What can hang from each mark:
konon: debut defoz
debut: konon
nafep: sosif vadofo
takuved: konon
vadofo: defoz nafep rarur
sifu: bapok
rarur: vadofo
defoz: konon vadofo
bapok: defoz

Each row was made from one small tree. The marks that hang from a mark follow it in brackets, in alphabetical order. Every link used is in the known rows. Write each row's tree.
Known rows:
vadofo{defoz nafep rarur}: [-20.2 -27.5  22.9  -2.7 -18.9 -11.8  -3.3 -17.1   3.0 -12.8 -11.2 -10.7
   6.7   1.2  14.6  -3.1 -27.0  -1.1  36.9  11.2 -11.0 -30.8  14.4]
sifu{bapok{defoz{vadofo}}}: [-12.9 -12.0  -6.5  10.1 -16.6 -21.1 -14.0 -57.4  -3.1  -8.8   0.6  11.9
  12.4   6.7  28.2  -3.3 -13.7  13.4  16.6  16.1 -14.9 -21.0 -26.5]
vadofo{defoz nafep{sosif} rarur}: [-21.2 -32.9  34.7   3.8 -19.4 -13.5 -18.9  -9.1   6.3 -15.9 -18.0 -15.8
   0.6  -7.0  21.8   3.8 -23.7  -5.7  37.4  13.7  -7.5 -36.4   4.7]
sifu{bapok{defoz}}: [-16.5 -18.2  -7.1   9.9 -21.6 -21.1 -12.7 -55.4   4.5  -9.4  -2.5  13.1
  11.2  12.6  32.3  -7.0 -16.6   9.5  20.9  16.7  -5.2 -14.7 -23.8]
sifu{bapok{defoz{konon}}}: [-16.9 -29.3  -5.0  11.7 -15.3 -14.4 -10.8 -51.5   7.1  -6.1  -0.1  21.0
  13.7  15.2  21.2 -12.8 -20.9  14.4  14.7  16.1 -11.4 -19.7 -21.3]
rarur{vadofo{nafep{sosif}}}: [-30.6 -26.2   5.5   6.7 -50.1 -18.5 -38.9  -4.6   7.0 -19.2 -11.8 -13.9
  -0.4  11.7  39.1  -6.6 -20.9   2.1  23.5  19.9   1.8 -30.6 -11.1]
takuved{konon{debut defoz{vadofo{rarur}}}}: [-10.7 -33.8  26.0  -4.0  -4.7  -4.7 -13.0 -22.2   3.7 -32.6  17.6 -11.8
  12.6   5.5  13.0  -1.8 -15.3  -2.0  16.9   0.1 -19.0 -28.6  -6.5]
nafep{sosif vadofo{defoz{konon} rarur}}: [-26.6 -42.0  25.1  14.2 -13.2 -15.6 -19.4   4.2  19.9 -12.6  -6.7  -0.2
  13.4  -0.7  11.8  -4.0 -33.9  -3.1  26.5  12.9 -16.8 -31.7   6.7]
debut{konon{defoz{vadofo{nafep rarur}}}}: [-20.3 -19.2   0.3   8.6 -15.1  -1.1 -16.7 -13.8  -7.4  -9.8 -17.6 -17.2
   5.3 -11.6  23.1 -13.9  -9.0  12.1  23.2   3.6 -22.0  -9.9  11.9]
takuved{konon{debut defoz{vadofo{nafep rarur}}}}: [-14.0 -35.7  31.5 -11.1 -10.9   0.4 -20.4 -11.6   2.5 -29.0   6.0  -8.7
   9.1   4.9  12.2   2.3 -13.1   0.5  21.1   2.3 -17.8 -26.2   3.6]
konon{debut defoz}: [-20.8 -30.4  18.4  -3.3 -14.2   0.2 -20.6 -16.7   4.6 -25.5   3.8   2.7
  10.3  21.9  23.1 -22.3 -17.2  -6.7  25.5  17.1 -10.4 -27.1   6.5]
takuved{konon}: [-19.6 -13.9  -7.8  -1.2 -35.7 -21.6 -21.8 -27.2   8.3 -25.2  11.1   0.9
  14.9  23.3  17.8  -3.1 -31.4  10.8  21.0  10.6  -5.1 -25.1 -17.6]
nafep{vadofo{rarur}}: [-31.9 -16.3  -1.0   6.6 -32.7 -19.7 -16.9 -11.3   7.3 -12.8   6.0  -0.5
  19.3  -2.0  20.0  -4.3 -29.2   6.8  29.2   6.1 -21.8  -8.4  11.4]
konon{debut defoz{vadofo{nafep rarur}}}: [-19.5 -31.7  36.8  -9.4  -8.0   5.3 -17.4 -10.3  -5.3 -20.8   0.3  -8.5
   8.6  -1.6  15.0  -5.2  -9.9  -1.2  25.8   8.6 -24.4 -26.1  19.1]
takuved{konon{debut defoz{vadofo}}}: [-13.2 -30.2  16.1  -6.2 -12.9  -6.3 -24.8 -16.3   5.4 -34.3  12.7  -0.7
  14.4  24.4  16.5  -8.3 -17.3   0.6  13.7  11.8 -12.3 -32.4 -12.5]
debut{konon}: [-25.3 -13.1 -17.4  13.4 -40.9 -12.1 -20.1 -19.1   3.1  -6.8  -6.4  -1.2
  10.4   8.4  28.7 -30.8 -18.3  10.8  18.2  13.2 -10.6 -18.9 -10.3]
sifu{bapok{defoz{konon{debut} vadofo{rarur}}}}: [-12.5 -43.3  29.4   6.6  -5.0  -5.3  -1.6 -46.8   3.2  -4.1  15.5  10.4
  15.8  -4.9  17.8 -15.6  -7.8   7.0   8.3   7.8 -30.4 -32.1 -20.4]
sifu{bapok{defoz{konon vadofo{nafep}}}}: [-17.1 -22.9   0.4   3.1 -13.6 -11.0 -16.1 -42.8  -1.5  -2.8  -8.1  21.5
  12.0   7.5  14.9  -1.9 -13.7  19.6  12.8  18.3 -19.5 -24.2 -12.8]
bapok{defoz{konon vadofo}}: [-17.4 -10.8   2.2  -1.0 -14.7 -11.0 -16.6 -34.6  -0.9  -8.8  10.2   5.2
  15.1   4.4  15.6  -5.6 -25.2  16.8  12.4  16.5 -32.1 -35.0 -21.1]
defoz{konon vadofo{nafep{sosif} rarur}}: [-26.9 -25.9  27.8   1.9 -15.3  -3.6 -26.0  -9.5  -1.2 -10.2  -3.2  -9.7
   7.8 -14.7  10.0   5.7 -21.3  13.9  22.0  11.8 -31.5 -38.4   2.5]

Write each row's tree:
[-24.7 -32.0  -0.7   7.0 -20.2 -15.8 -16.2  -0.5  16.3 -12.4  -4.3  15.9
  20.9  24.5   6.0 -18.5 -40.0   3.5  24.2  19.8 -13.4 -28.8  12.2] | nafep{vadofo{defoz{konon}}}
[-20.6 -59.6  27.9  -2.1 -35.8  -6.1 -14.2   2.0  13.3 -15.5  -2.8   0.0
   5.1  30.0  16.2 -36.2 -23.6  -8.5  17.9  24.3   0.1 -47.2   3.4] | rarur{vadofo{defoz{konon{debut}} nafep}}
[-23.2 -36.0  36.3 -11.0 -17.9   4.6 -13.3 -10.0  -1.3  -9.5  11.0   0.7
  16.0  -4.5   2.1 -14.7 -16.5   8.4  17.5  11.9 -34.9 -39.8  11.8] | defoz{konon{debut} vadofo{nafep rarur}}
[-23.5 -53.9  34.1   3.7 -15.8  -7.6  -8.3   4.3  17.0 -11.6   6.2   8.8
  19.6  12.3   5.4 -26.9 -29.0 -10.6  21.8  12.2 -21.3 -34.7  15.9] | nafep{vadofo{defoz{konon{debut}} rarur}}
[-17.4 -38.0  21.3  -2.7 -15.5  -2.5 -21.6 -32.9   3.0  -4.0  -1.8  24.7
  12.0  12.0  11.9 -13.5  -6.2   9.4   8.6  21.7 -17.7 -33.8 -13.5] | sifu{bapok{defoz{konon{debut} vadofo{nafep}}}}
[-16.2 -39.5  20.5   5.4  -7.4  -8.9   8.0 -23.9   7.2 -11.6   4.0  -6.4
  12.8   6.6   8.3 -17.5 -34.6   2.9  27.6   9.9 -22.4 -37.3   7.5] | vadofo{defoz{konon} rarur}
[-24.4 -29.6  24.6 -11.9 -25.8   2.4 -25.7  -3.3   0.1 -11.4   6.2  11.9
  15.8  13.5   2.4 -17.1 -17.4   9.9  14.3  22.2 -27.2 -44.6   7.5] | defoz{konon{debut} vadofo{nafep}}
[-22.2 -19.8  27.7   2.4  -5.0  -5.5 -28.7 -12.1  -5.6 -22.0 -14.2 -17.2
   1.3 -14.0  21.8  14.3 -15.3   5.7  30.3   8.8 -21.7 -26.1  10.2] | konon{defoz{vadofo{nafep{sosif} rarur}}}
[-19.8 -36.6  32.7  -3.6 -14.5   0.2  -7.0 -17.4   0.9 -11.7  23.8  -3.1
  18.1  -1.1   4.3 -18.8 -19.7   6.6  14.1   9.3 -37.4 -43.2   0.3] | defoz{konon{debut} vadofo{rarur}}
[-16.4 -47.7  29.5  -2.6 -15.5  -3.4  -9.1  -8.5  12.6 -15.7   6.5   8.8
  14.6  27.4   6.2 -34.7 -28.7  -6.3  19.1  24.4 -13.2 -49.8   1.6] | vadofo{defoz{konon{debut}}}
[-26.3 -56.5  46.8   9.8 -15.2  -8.9 -23.1  12.0  22.6 -14.3  -0.9   3.1
  13.0   3.6   8.9 -17.2 -28.3 -15.6  21.8  16.7 -15.2 -41.1   5.9] | nafep{sosif vadofo{defoz{konon{debut}} rarur}}
[-26.0  -6.5  12.1  -0.7 -30.1 -11.6 -40.5  -7.0  -3.6 -16.0 -11.5  -4.7
   5.3   1.9  19.9   7.4 -18.6  11.2  25.6  21.1 -16.8 -36.6  -5.6] | defoz{vadofo{nafep{sosif}}}
[-19.4 -14.9  10.2   8.9 -20.0 -18.0 -36.2 -37.2   0.4  -9.1 -18.3   8.8
   2.9  -2.4  30.3  11.5  -7.3   9.0  18.4  20.3  -7.8 -24.5 -26.5] | sifu{bapok{defoz{vadofo{nafep{sosif}}}}}
[-22.4 -47.5  17.4  10.2 -33.6 -15.0 -24.9   1.6  13.4 -16.7 -17.5  -9.0
  -0.1  20.2  25.5 -15.4 -28.5  -3.3  22.7  23.6   3.3 -44.9  -4.6] | rarur{vadofo{defoz{konon} nafep{sosif}}}
[-23.1 -64.7  39.3   5.4 -33.5  -8.0 -29.0   9.8  17.4 -18.0 -11.1  -4.6
   0.0  20.3  24.2 -28.1 -21.0 -13.8  18.3  26.6   4.5 -55.0  -6.1] | rarur{vadofo{defoz{konon{debut}} nafep{sosif}}}
[-19.6 -17.2  16.1  -3.0  -5.5  -3.3 -13.5 -19.2  -9.8 -18.6  -6.1 -12.7
   8.1  -6.5  17.0   5.8 -17.8  11.5  29.2   5.0 -26.1 -20.7  20.4] | konon{defoz{vadofo{nafep rarur}}}
[-15.3 -31.4  30.2  -2.1  -3.3   1.5 -10.9 -18.9  -4.5 -22.8  11.9 -12.3
  12.6  -1.6  19.3 -12.5 -12.0  -2.7  22.9   7.4 -27.8 -29.2   8.5] | konon{debut defoz{vadofo{rarur}}}
[-25.9 -18.2  13.7  -0.4 -23.4  -5.7 -36.5  -3.4   0.0 -13.3  -8.0   3.9
   9.4   0.8  10.4   2.2 -22.8  14.9  18.6  22.1 -23.5 -42.8  -2.4] | defoz{konon vadofo{nafep{sosif}}}
[-16.7 -19.3  13.7   2.0  -6.9  -8.1  -3.3 -39.4  -3.4  -7.7  15.0  -7.3
  15.2 -13.5  14.6  -2.2 -23.8  15.6  16.1   6.6 -39.9 -31.0 -16.3] | bapok{defoz{konon vadofo{rarur}}}
[-16.4 -26.1  23.5  -7.1 -15.3  -1.8 -19.3 -24.9   2.2 -10.4  15.7   8.9
  15.9   6.7  14.6 -17.1 -19.1   5.2   7.3  20.2 -31.1 -44.2 -22.5] | bapok{defoz{konon{debut} vadofo}}
[-33.1 -19.1  12.6  11.3 -30.6 -18.5 -32.4  -2.3  11.4 -15.5  -2.9  -6.1
  13.9  -6.9  26.4   4.9 -28.2   2.0  30.2   8.1 -18.2 -17.2   0.0] | nafep{sosif vadofo{rarur}}
[-25.6 -46.5  21.5   1.3 -21.7  -8.7 -20.4   9.8  20.4 -13.0   1.5  19.7
  20.3  27.8   3.8 -29.6 -32.7  -9.5  18.5  24.0 -11.7 -35.7  11.8] | nafep{vadofo{defoz{konon{debut}}}}
[-19.9 -45.1   5.4   3.5 -33.4 -13.9 -10.3  -6.3   8.5 -14.5  -8.8  -3.5
   7.0  25.9  20.1 -23.4 -29.9   0.5  21.2  21.0  -2.2 -38.8   5.9] | rarur{vadofo{defoz{konon} nafep}}
